Each row was made from one path, in order. Every step used is in the known rows, and no mark comes twice. Write each row's path.
Known rows
barum -> befir -> gagi: [ 32  24 -38 -33   2  15 -14   3  12   0  39  27  15  17   5 -13]
befir -> zubi: [ 28  19 -23 -35  -9 -26 -29  12  -5  -1  54   0  14 -24 -10   1]
lavoz -> barum -> tofi -> zubi: [ 22  24  30 -24  26 -20  19  -2   8 -14  -1 -36 -14 -16 -19  23]
tofi -> zubi -> lavoz -> barum: [ 15  -9 -48 -11  24  18  15  -2 -25 -20 -19 -84  -9 -46  -7  -9]
zubi -> befir: [ 17  13  23 -38   3 -54   7  -4  13  19  80 -40  14 -21 -20 -15]
tofi -> zubi: [ 17  17 -31 -21  10 -33  -8 -17  -3  -4  23  -9  -3 -31 -21 -21]
zubi -> lavoz -> barum -> tofi: [ 25  12   2 -30  32   3  41  24  -6   3  -2 -67  -2 -29   2  18]
nelam -> befir -> gagi -> tofi: [ 24  36 -46   3  11  11 -27  -5  26  23 -38  20  19  10   4 -59]
befir -> zubi -> lavoz -> barum -> tofi: [ 28   5 -10 -30  23  24   8  39 -16  -6   7 -66   2 -26   1  39]
befir -> barum -> tofi: [ 22  34  14 -48  20 -41  30  12   5   5  30  57  16 -11 -15  17]
befir -> gagi -> lavoz -> barum: [ 28   8  -8  -6  10 -17 -12  24  -9   5 -24 -10  17 -15  19 -17]
nelam -> befir -> zubi -> lavoz: [ 23   5 -82 -12  -1  37  -9  14 -17  17   8 -18  21 -25 -13 -19]
tofi -> zubi -> lavoz -> barum -> befir -> gagi: [ 22 -10 -77 -10  22  80  -1   5 -20 -25 -24 -54  -4   1   8  -3]
nelam -> befir -> zubi -> lavoz -> barum -> tofi: [ 29  14 -18 -15  15  47  18  30  -7   9 -18 -45  11  -9 -11  24]
barum -> tofi -> zubi: [ 20  28   2 -29  26 -32   9  -6  11   5  26   4  -9 -15 -23   6]
gagi -> lavoz -> barum -> befir -> zubi: [ 35 -10  -9 -46  -5   3 -11  18 -31 -17  20  -9  14   6  17  22]
lavoz -> barum -> tofi: [ 30  32  50 -38  19 -34  28  14  17  -1  16 -32   0 -14  -9  19]
nelam -> befir -> gagi: [ 27  39 -44   1  -3  11 -14   0  24  26  -6  31  24   1 -13 -40]

Write each row's path
[ 14  21  17  -9  28 -16 -12   7  27  22  44 -19   0   8 -27  11] => barum -> tofi -> zubi -> befir -> gagi
[ 14   2  11  -2  35 -36 -10  16   5  34  27  -4   7   5 -11   1] => barum -> tofi -> zubi -> befir -> gagi -> lavoz
[ 31  19  25 -11  26 -23   4  35   4  13 -21  -1  11  -2  15  13] => befir -> gagi -> lavoz -> barum -> tofi
[ 18 -15 -58 -29  33  49   9 -15 -29 -34 -34 -78 -14  -4  17 -16] => gagi -> tofi -> zubi -> lavoz -> barum -> befir
[  0  -2  -7 -26  24 -38  -6 -19  -7  -9  19  -6   9  -9 -19 -18] => gagi -> tofi -> zubi -> befir -> barum
[ 26   2   9 -26   8 -45  14  10 -18  -1  -6 -27  13 -29   9 -13] => gagi -> lavoz -> barum
[ 13  25  -6 -36  27 -30  20  -1  -4  -4  16  50   3 -14 -26  17] => befir -> barum -> tofi -> zubi
[ 34  19 -12 -31   2  32  -5   7  11 -18   9 -13  10  17  11   5] => lavoz -> barum -> befir -> gagi
[ 11   8  15 -42   4 -49  17   0  -1   7  63   6  26 -16 -25   0] => zubi -> befir -> barum
[  9   6   3 -22  11 -43  -3 -18   4   7  62 -44   2 -21 -32 -12] => tofi -> zubi -> befir
[ 23  12   5   1  33  -9  -6  22  -4   0 -36  -5  -2  -4   3  10] => befir -> gagi -> lavoz -> barum -> tofi -> zubi
[ 11 -11 -24   3  17 -32 -28   4  -9  23  25 -15  14  -7 -10 -24] => tofi -> zubi -> befir -> gagi -> lavoz
[ 11  10 -18  -2  12 -16 -28  -3  13  12  40 -29   7  -6 -24 -18] => tofi -> zubi -> befir -> gagi
[ 24   9 -34 -16  21  42 -28 -12   5 -36 -39 -27  -7  27  16 -16] => lavoz -> barum -> befir -> gagi -> tofi -> zubi
[ 25  -7 -40 -25   6  25  -8  29 -27 -15   9 -78   8 -40   4  14] => befir -> zubi -> lavoz -> barum
[ 20 -16 -57 -31  22  51  23  -9 -29 -31  -5 -70 -10 -14   0   1] => tofi -> zubi -> lavoz -> barum -> befir
[ 24   8  59 -12  26 -29   9  35  11  24  14 -37  15   8   3  22] => zubi -> befir -> gagi -> lavoz -> barum -> tofi
[ 13 -12   5   7  18 -17 -17  10 -10   4  -4 -54   9 -10  -5  -3] => tofi -> zubi -> befir -> gagi -> lavoz -> barum
[ 15  16  62 -24  27 -33  24  -1  16  -1  34 -72  -9  -7 -30  33] => lavoz -> barum -> tofi -> zubi -> befir
[ 14  20  47 -48  19 -53  34  12  12  15  66  19  20  -1 -27  27] => zubi -> befir -> barum -> tofi
